Each row comes from the steps of one walk. Every step used is in the known rows, and no mark comes twice. Write the walk behind each row, first mark first.
(in the rows, 128 means zero)
Known rows:
vurok/muvo/fosam: [186 131 121 107 135  63  64  84 184  92 128 179 135 188  85 121  98 160
 119 183 149  55 106  63  90 100 128 173 130 117 148 144 163 146 104 142
  91  88 128 123 140  90 103  96 126 105 151  92  61 112 127 128 167 120
 165 178  20 135  79 124]
fosam/muvo/vurok: [135 147 148 143 135 131 129 118  65 136 198  91 121 144 105 140 129 142
 107 218 123 103 177 116  97 161 180 124 125  90 104 119 111  66 125  65
  93  97  94  96 108  89 174  87 140 143 110 129 110 116  99 125 157 212
 139 155 104 114 187 114]
vebat/girerul/zilem/sefegig/tupaz: [ 92 155 156 122 138 134 153  80 109 142 199 149 187 135 112 111  93 103
 171 123 103 202 112 142 149 137  84 139 151 106 137 160 107 138 109 145
 116 197 138 161 147 157  92 139 137 113 130 131 170 128 138 175  87 120
  81 107 138 136 124 150]
buri/girerul/vebat/sefegig/tupaz: [ 73 146 116 182 123 111 143 194 144 156 120 118 129 135 182 112 120  93
 114 126 110 189 127  98 138 118 156 106  83 150 101 146 156 147 140 133
 182  97 121 130 120 125 169 124 134 143 121 150 141 148 157 138 122 109
 135  95 183 156 134  92]
girerul/zilem: [141 110 136 118  85 150 105 130 135 156 144 107 117 109  86 101 151 128
 163  81 120 127 118 165 162 156 148  87 148 147 147 121 103 170  95 110
  84 147 159 171 106  97 112 143  97 134 116 127 112 122 144 127 152 134
 117 147  94 124 135 114]
buri/girerul/vebat/sefegig: [ 69 137 120 172 129 130 148 202 150 152 116 133 132 120 193 115 131 112
 112 144 110 193 126  93 148 133 164 101  98 155 106 119 160 141 141 134
 188  95 133 132 117 110 159 112 137 137 131 161 141 136 169 130 124 119
 137 110 158 167 123 107]
sefegig/zilem/girerul/vurok: [206 108 120  80  89 132 158 120 104 160  84 127  75 111  93 155 107 138
  93  74 163  96 124 232 128 140 105 145 128 127 131  97  67 154 132  95
 147 120 174 155 136 189 133 187  71 117 154  87 143 169 124 125 137 116
 146 158 188  62 129 195]
buri/girerul: [ 98 132 105 166 126 107 146 192 121 175 134 140 117 154 168  91 117 131
  88 146 121 189 142 108 115 149 158 118 151 128 108 133 178 148 114 130
 147  70 138 131  72 117 126  82 110 159 163 163 112 152 149 102 117 128
 150 144 192 165 111  83]
tupaz/sefegig/zilem/girerul/vebat: [163 123  66 112 108 115 146  72  76 152 161 107  42  81 106 146 154 150
 123  44 171  86 116 167 138 105  87 112 107 127  95 141  70 194 121 154
 164 145 204 118 117 195 102 200  60 140 194 124 131 132 110 135 105 141
 137 120 144  96  75 176]
zilem/girerul/vebat/sefegig: [143 124 112  91 159 152 142 128 137 124  88 118 141  97 112 151 127 149
 156  95 135 159 129 140 186 131 116 116 120 145 119 128  82 126 165 124
 143 151 129 101 129 115 103 161 132 126 140 121 170 153 133 130 121 129
 148 103 159  97 156 169]
buri/girerul/vurok/muvo/fosam: [106 110 127 188 116  91  88 200 188 134  86 159 135 158 157  96 122 130
  77 203  97 162 133 102 118 134 131 140 148 158 150  76 180 132 108 110
 148  74 131 144 100  94 125 111 113 139 149 128 132 140 131 119 134  94
 171 136 141 139 126 123]
vebat/sefegig: [141 125 106  63 192 149 137  87  81 145 157 122 157 143 151 166 147 181
 139  88 116 139 119 103 156 106 103 148 167 120  89 165 125 146 133 150
 103 141 119 111 173 116 147 111 156 154 128 131  67 139 148 117 155 169
 125  88 157 164 104  99]
muvo/vurok/girerul/zilem: [163  98 173 106 136 163 109 169 139 119 131 141 151  86 110  89 176 161
 109 146 117  93 172 160 100 159 166 112 137  88 138 185 101  85 122 104
 103 149 122 137  43  43 116 159 134 118 105 137 145 121 121 135 143 109
 110 177  74 150  91 129]
buri/girerul/vebat/sefegig/fosam: [ 81 132 122 172 127 118 141 191 137 137 120 122 140 125 178 120 134 111
 112 139  97 196 134  92 118 104 152 111  98 160 103  90 156 152 145 126
 176  92 124 128 130 117 170 120 124 139 111 151 133 130 151 130 120 113
 142 101 162 153 127 119]
fosam/muvo/lafun: [131 140 120 158 152 120 123 128  72 144 209 104  86 152 120 116 100 105
 132 204 127  82 130 141 147 188 165 129 136 117 115  96  82 111 128  55
  79 104  74 117 119 129 171  56 148 135 128 130  94  96 114 151 153 218
 142 154 123  88 195  95]
lafun/muvo/fosam: [145 118 125 104  97 104 139  78 167  99  92 170 114 159  96 185  75 123
  75 109 180  49  91 150  84 161 117 215 123  88 113 108 198 112 114 179
  91  55 117  76 123 128 100 124  94 117 141  87  53 111 112 112 170 141
 145 134  51 156 143  67]
fosam/muvo/vurok/girerul/vebat/sefegig/zilem: [137 144 171 135 130 134 149 138  99 117 182 114 117 103 123 134 146 139
 139 208 124  87 170 123 108 132 168 121  96  97 114 114  92  76 141  46
 138  76  90 114 159  97 187 113 149 120  97 123 149 112 117 149 144 188
 109 156  76  98 151 154]
lafun/muvo/vurok/girerul/vebat/sefegig: [117 121 144 133 146 139 151 103 151 109  80 155 117 116 117 160 140 129
  93 134 146  57 128 141  84 151 145 171 104  75 117 139 173  81 139 148
 137  77  82  83 136 113 144 144 142 124 123 127 114  95 127 116 153 129
 112 118  67 172 132  70]
zilem/sefegig/fosam/muvo/lafun: [168 170  94 118 112 139 120  67  31 105 211 113 116 165  91 137  85 113
 186 117 103 161 181 153 116 133  93 174 149 112 127  69  61 100 163  88
  79 196 131 109 168 192 136  86 151 166 116 119  43  80  85 121 147 184
 142 129 182  85 153 172]
muvo/vurok/girerul/vebat/sefegig/zilem: [160 111 161  99 154 171 146 161 142 110 111 145 141  82 142 124 164 144
  98 150 135  73 161 148 100 135 163 119  94  92 115 185  93  88 155 116
 142 149 110 130  98  73 159 170 152  98  96 127 141 118 134 148 146 109
 107 157  76 155  75 141]
buri/girerul/zilem/sefegig/vebat: [ 79 156 126 169  54 117 110 210 107 179 139 137 140 116 130  91  98 107
 156 102 108 215 140 140 127 146 128  83 133 149 138 126 133 142 122 109
 159 124 172 158 100 142 108 115 106 178 145 174 148 124 158 114 119 102
 131 125 174 128 137 142]
vurok/girerul/zilem/sefegig: [158 125 147 120 107 157 117 149 179 124 140 168 108  93  96  64 151 149
 236  94 125 152 140 135 172 142 121  88 160 130 176 152 105 145  98 100
 105 152 162 164 126 119  52 108 144 138 142 127 134 135 144 112 109 121
  88 176 101 121  66 154]
sefegig/vebat: [123 150 107 104  87 105 109 129  92 131  96  87 126 161 152 167 108 107
  95  62 195  98 103 124 101  86 128  86 103 154 126 195 156 122 139 190
 121 148 135 124 116 168 123 110 136 133 115 148 118 147 118  92 119 107
 134 124 163 113 149 102]
zilem/girerul: [176 124 103  88 149 131 139 114 107 142 107 123 121 142  91 127 116 167
 129  89 143 158 135 159 161 153 113 127 171 111 129 140  98 125 131 130
 108 134 141 106  74 119  66 123 103 144 172 111 151 173 118  96 116 144
 158 139 192 100 152 149]
girerul/vurok/muvo/fosam: [160  84 128 134 124 121  53 110 205  91  68 144 130 161 115 125 138 140
 102 189 123  77 119 113 142 116 108 160 152 162 168  85 147 122 109 128
  92 127 127 141 143  91 113 136 128 111 124  90  97 131 102 129 170 110
 171 141  77 111 138 138]
lafun/muvo: [123 128  93 128 117 110 157  65 134 139  98 135  73 172 107 160 107 123
  97  97 171  71 100 139  97 155 137 174 143  92 117 111 195 129 107 170
 109  64 113  88 142 165 125  95 110 145 155 120  66 121 118  86 158 159
 130 132 114 158 156  39]
lafun/muvo/vurok/girerul: [137 115 139 126 136 130 148 106 141 120  85 160 107 137 106 142 126 139
  86 135 154  44 141 152  70 164 149 172 127  58 121 144 184  82 121 148
 115  68  92  82 102 114 123 121 124 132 138 123 102 111 116  96 152 140
 116 144  78 171 132  55]

Write each row's walk:
[ 93 137 100 131 122  97 112  82  78 133 185  84 124 104 138 143 164 134
 122  64 160 119  87  99 121  76  69  80 126 145 110 174 135 172 108 203
 151 173 165 121 126 181  86 166  94 142 162 165 172 121 107 133  62 116
 108  73 130 127 101 140]  tupaz/sefegig/vebat/girerul/zilem
[141 118 156 138 168 136 132 156 181  76 130 136 114  95 152 102 160 118
 196 153 115 103 120  92 158 106 145 109 109 153 142 114 109 132 138  94
 134 115  86 136 165 113 146 105 167  86 101 112 146 115 130 148 105 127
  99 140  87 109 102 138]  vurok/girerul/vebat/sefegig/fosam/muvo/lafun
[ 96 151 189 119 138 140 151  92  80 119 227 141 203 121  99 123 103 120
 161 176  72 203 138 129 111 136  95 150 153 100 136  94 100 112 125 106
 113 182 118 143 151 130 119 140 132 105 103 130 180  96 124 176  89 140
  87 113 103 119 145 192]  vebat/girerul/zilem/sefegig/fosam/muvo/vurok
[165 108  73 125 141 103 111  37  49 104 206  74  78 136 105 137 185 166
 119  63 130 112 135  98  97  73  83 144 146 133  93  99 121 189 115 176
 106 155 160 104 117 164 108 151  73 153 157 118  60 113  65 117 106 146
 142  89 155 129  90 134]  tupaz/sefegig/fosam
[ 82 141 148 118 119 109 128 128 119 114  90 105 184 144 180 174 110  99
  81 119 158 134  83 108 116  82  93 108 127 156 140 161 168 109 133 193
 141 162 114 132 138 167 121 139 142  98 105 150 192 156 117 127  73  85
 115  96 158 109 169 139]  sefegig/vebat/girerul/vurok
[ 99 111 112 198 118 105  97 192 170 155  88 144 112 159 161  77 142 129
  96 199  93 171 131  96 128 132 136 118 157 159 150  91 186 137 104 103
 155  78 133 151 105 109 130  95 120 151 152 145 140 149 138 108 125 107
 162 134 169 141 133 112]  buri/girerul/vurok/muvo
[141 126 161 129 153 132 147 140 188  74 125 131 114  98 148 111 179 137
 204 144 120 118 131  73 157  79 139 106 106 163 142 110 133 130 129 104
 137 101 103 126 182 103 138 103 164  95 104 113 147 134 127 129 101 129
  97 143  85 117  98 146]  vurok/girerul/vebat/sefegig/fosam/muvo
[ 95 116 147 138 198 117 137  83 160 109 134 157 173 166 151 115 130 129
 111 218 100 153  95  83 144 123 101 158 182 132 151 109 164 133  97 158
 125 147 100 155 160 127 114 116 147  76 137 121 177 154 126 166  89 114
 113 123 115 143 127 139]  vebat/girerul/vurok/muvo
[149 139 151 121  91 146 115 160 172 120 124 155 120  92 103  77 143 136
 228  80 132 145 133 134 166 115 112  74 146 139 178 165 110 139 104 108
 117 158 158 163 134 135  62 112 143 132 136 137 154 134 138 108 100 100
  89 166 111 107  83 160]  vurok/girerul/zilem/sefegig/vebat
[122 128 124 113 142 158 136 103 137  82 122  84 133 115 146 167 153 119
 145  99 122 127 129  97 145  80 139 125  81 169 105  94 110 151 167 147
 135 162 115 125 183 121 184 157 147 107  67 111  99 113 126 153 148 128
 124  88 109 135 136 130]  girerul/vebat/sefegig/fosam
[ 98 109 149 144 207 121 125  99 154 112 142 162 173 157 160 109 115 113
 104 225  97 137  87 109 153 140 100 160 173 134 150 106 141 130 110 143
 125 160  87 153 143 130 123 113 152  73 140 126 175 129 127 183  88 110
 118 121 114 133 129 132]  vebat/girerul/vurok/muvo/lafun
[148  90 101 160 154 128  57 122 170 111  81 127  98 153 133 100 145 114
 111 190 102  66 110 143 170 140 128 133 162 166 167  89 111 135 124 107
  94 157 100 161 131 118 150 119 141 118 132 113 105 107 113 138 167 118
 162 136 120 101 149 107]  girerul/vurok/muvo/lafun
[143 108 155 114 170 178 132 164 149 104 109 141 155  89 144 114 173 154
 104 162 123  95 164 127 109 142 168 115 111  96 120 197 111  75 150 127
 131 156 102 114  77  51 137 164 165 110  96 136 140 118 129 144 146 113
 111 153  75 163  83 128]  muvo/vurok/girerul/vebat/sefegig
[ 92 120 140 174  90 115 121 211 133 186 141 126 121 117 138  80 131 119
 129 126  96 193 136 134 130 162 155  87 148 141 134 110 149 165 100 102
 144  87 156 161  75 104 120 114  84 160 143 158 141 133 159 121 118 110
 131 144 150 149 127 104]  buri/girerul/zilem
[157 123 121  89 154 138 136 116 120 100  83 105 147 104 106 159 130 144
 158  83 123 158 138 140 161 109 110 133 120 146 121 100  78 125 170 119
 142 151 124  98 136 119 120 167 123 122 126 100 168 144 121 123 114 123
 152  96 168  87 161 180]  zilem/girerul/vebat/sefegig/fosam
[183 124 125  57 161 134 131  88  90 150 112 138 128 118 117 176 130 179
 135  89 121 114 111 162 138  94  68 162 149 124 109 129  87 159 145  87
 149 121 137 138 223 159 161 157 124 134 145  99 115 145 153 131 150 142
 135 101 164 102 108 174]  vebat/sefegig/zilem/girerul/vurok/muvo
[121 136 115 101 118 159 162 111 146 120 115 108 112  95 151 169 134 105
 139  88 149  95 109 134 162 107 146 115  60 161 100 132  88 159 159 143
 158 148 144 140 191 147 191 166 142  99  95 118 110 124 163 164 164 132
 120 120 100 132 110 140]  girerul/vebat/sefegig/zilem
[146 146 111 132  56 148 100  96 107 164 165 109 132 127  67 100 108  97
 213  39 109 166 144 189 152 142 105 102 122 125 152 160  70 139 118 105
  89 207 171 164 136 162  93 157 120 172 118 118 107 112 119 134 156 133
 107 121 156 104 139 133]  girerul/zilem/sefegig/tupaz
[ 87 100 117 181 112 130 128 202 152 167  94 132 116 141 179  93 142 125
  76 169 102 193 141 129 150 153 143 119 160 159 131  90 169 136 109 113
 150  96 138 144  76 111 130 110 115 157 143 149 140 155 130 106 128 113
 157 124 198 143 146 103]  buri/girerul/vurok
[ 78 139 121 160 114 124 155 202 142 166 115 131 118 110 185 125 118 104
 102 133 118 172 130 115 136 120 159 104  85 153  97 118 143 161 139 123
 195  81 141 137 134 137 174 127 121 132 124 154 140 132 173 139 123 110
 135 115 153 152 112 125]  buri/girerul/vebat/sefegig/zilem
[131 129 134 129 108 140 137 109 133 122 106 163 117 114  87 129 122 130
 117 118 141  74 146 169  79 173 136 170 130  60 141 137 155  79 125 131
 117 103 108 100 125 128 114 136 123 146 139 128 110  85 123 104 157 133
 109 142  75 159 134  85]  lafun/muvo/vurok/girerul/zilem/sefegig
[124 120 117 130 122 133 147  80 106 136  98 137 107 151  99 162 117 131
  56 124 155  51 137 161  57 172 151 188 126  59 104 134 173  80 127 166
 108  86  95  77 102 125 149 132 115 140 129 125  77 105 113 100 178 155
 136 130  93 179 155  47]  lafun/muvo/vurok
[ 87 146 167 111 103  99 125 127 111 129 124 110 186 134 148 163  96  98
 117  97 158 137  75 117 104  86 107  89 114 153 142 173 152 137 124 186
 140 165 131 151 138 159 120 138 126  96  99 159 196 143 137 137  70  83
 100 103 129 111 155 139]  sefegig/vebat/girerul/zilem
[ 92 155 146 104 125  94 139 115 102 125 122 108 180 155 176 171  96 103
  87 106 172 132  81  95  99  82 113 108 120 142 128 200 170 124 135 203
 142 157 117 128 133 175 120 115 145  97 114 160 171 158 128 124  67  94
 110 111 151 129 148 127]  sefegig/vebat/girerul
[146 126 102 111 128 144 141 132 156 120  78 113 119 112 102 135 114 128
 147 104 152 147 130 155 178 145 142 106 112 148 135 131  93 122 149 134
 134 153 143 105  87 116  87 160 115 118 145 118 176 155 128 120 117 124
 153 132 153  92 159 158]  zilem/girerul/vebat
[158 175 119 128 101 150 130  82  69  79 189 115 134 138  85 125 111 125
 193 137 105 160 205 124 102 114 111 161 119 119 141  79  79  79 164  92
 107 188 133 109 166 163 127 108 160 150 102 111  84  88  87 122 134 161
 129 136 147  87 133 201]  zilem/sefegig/fosam/muvo/vurok/girerul/vebat
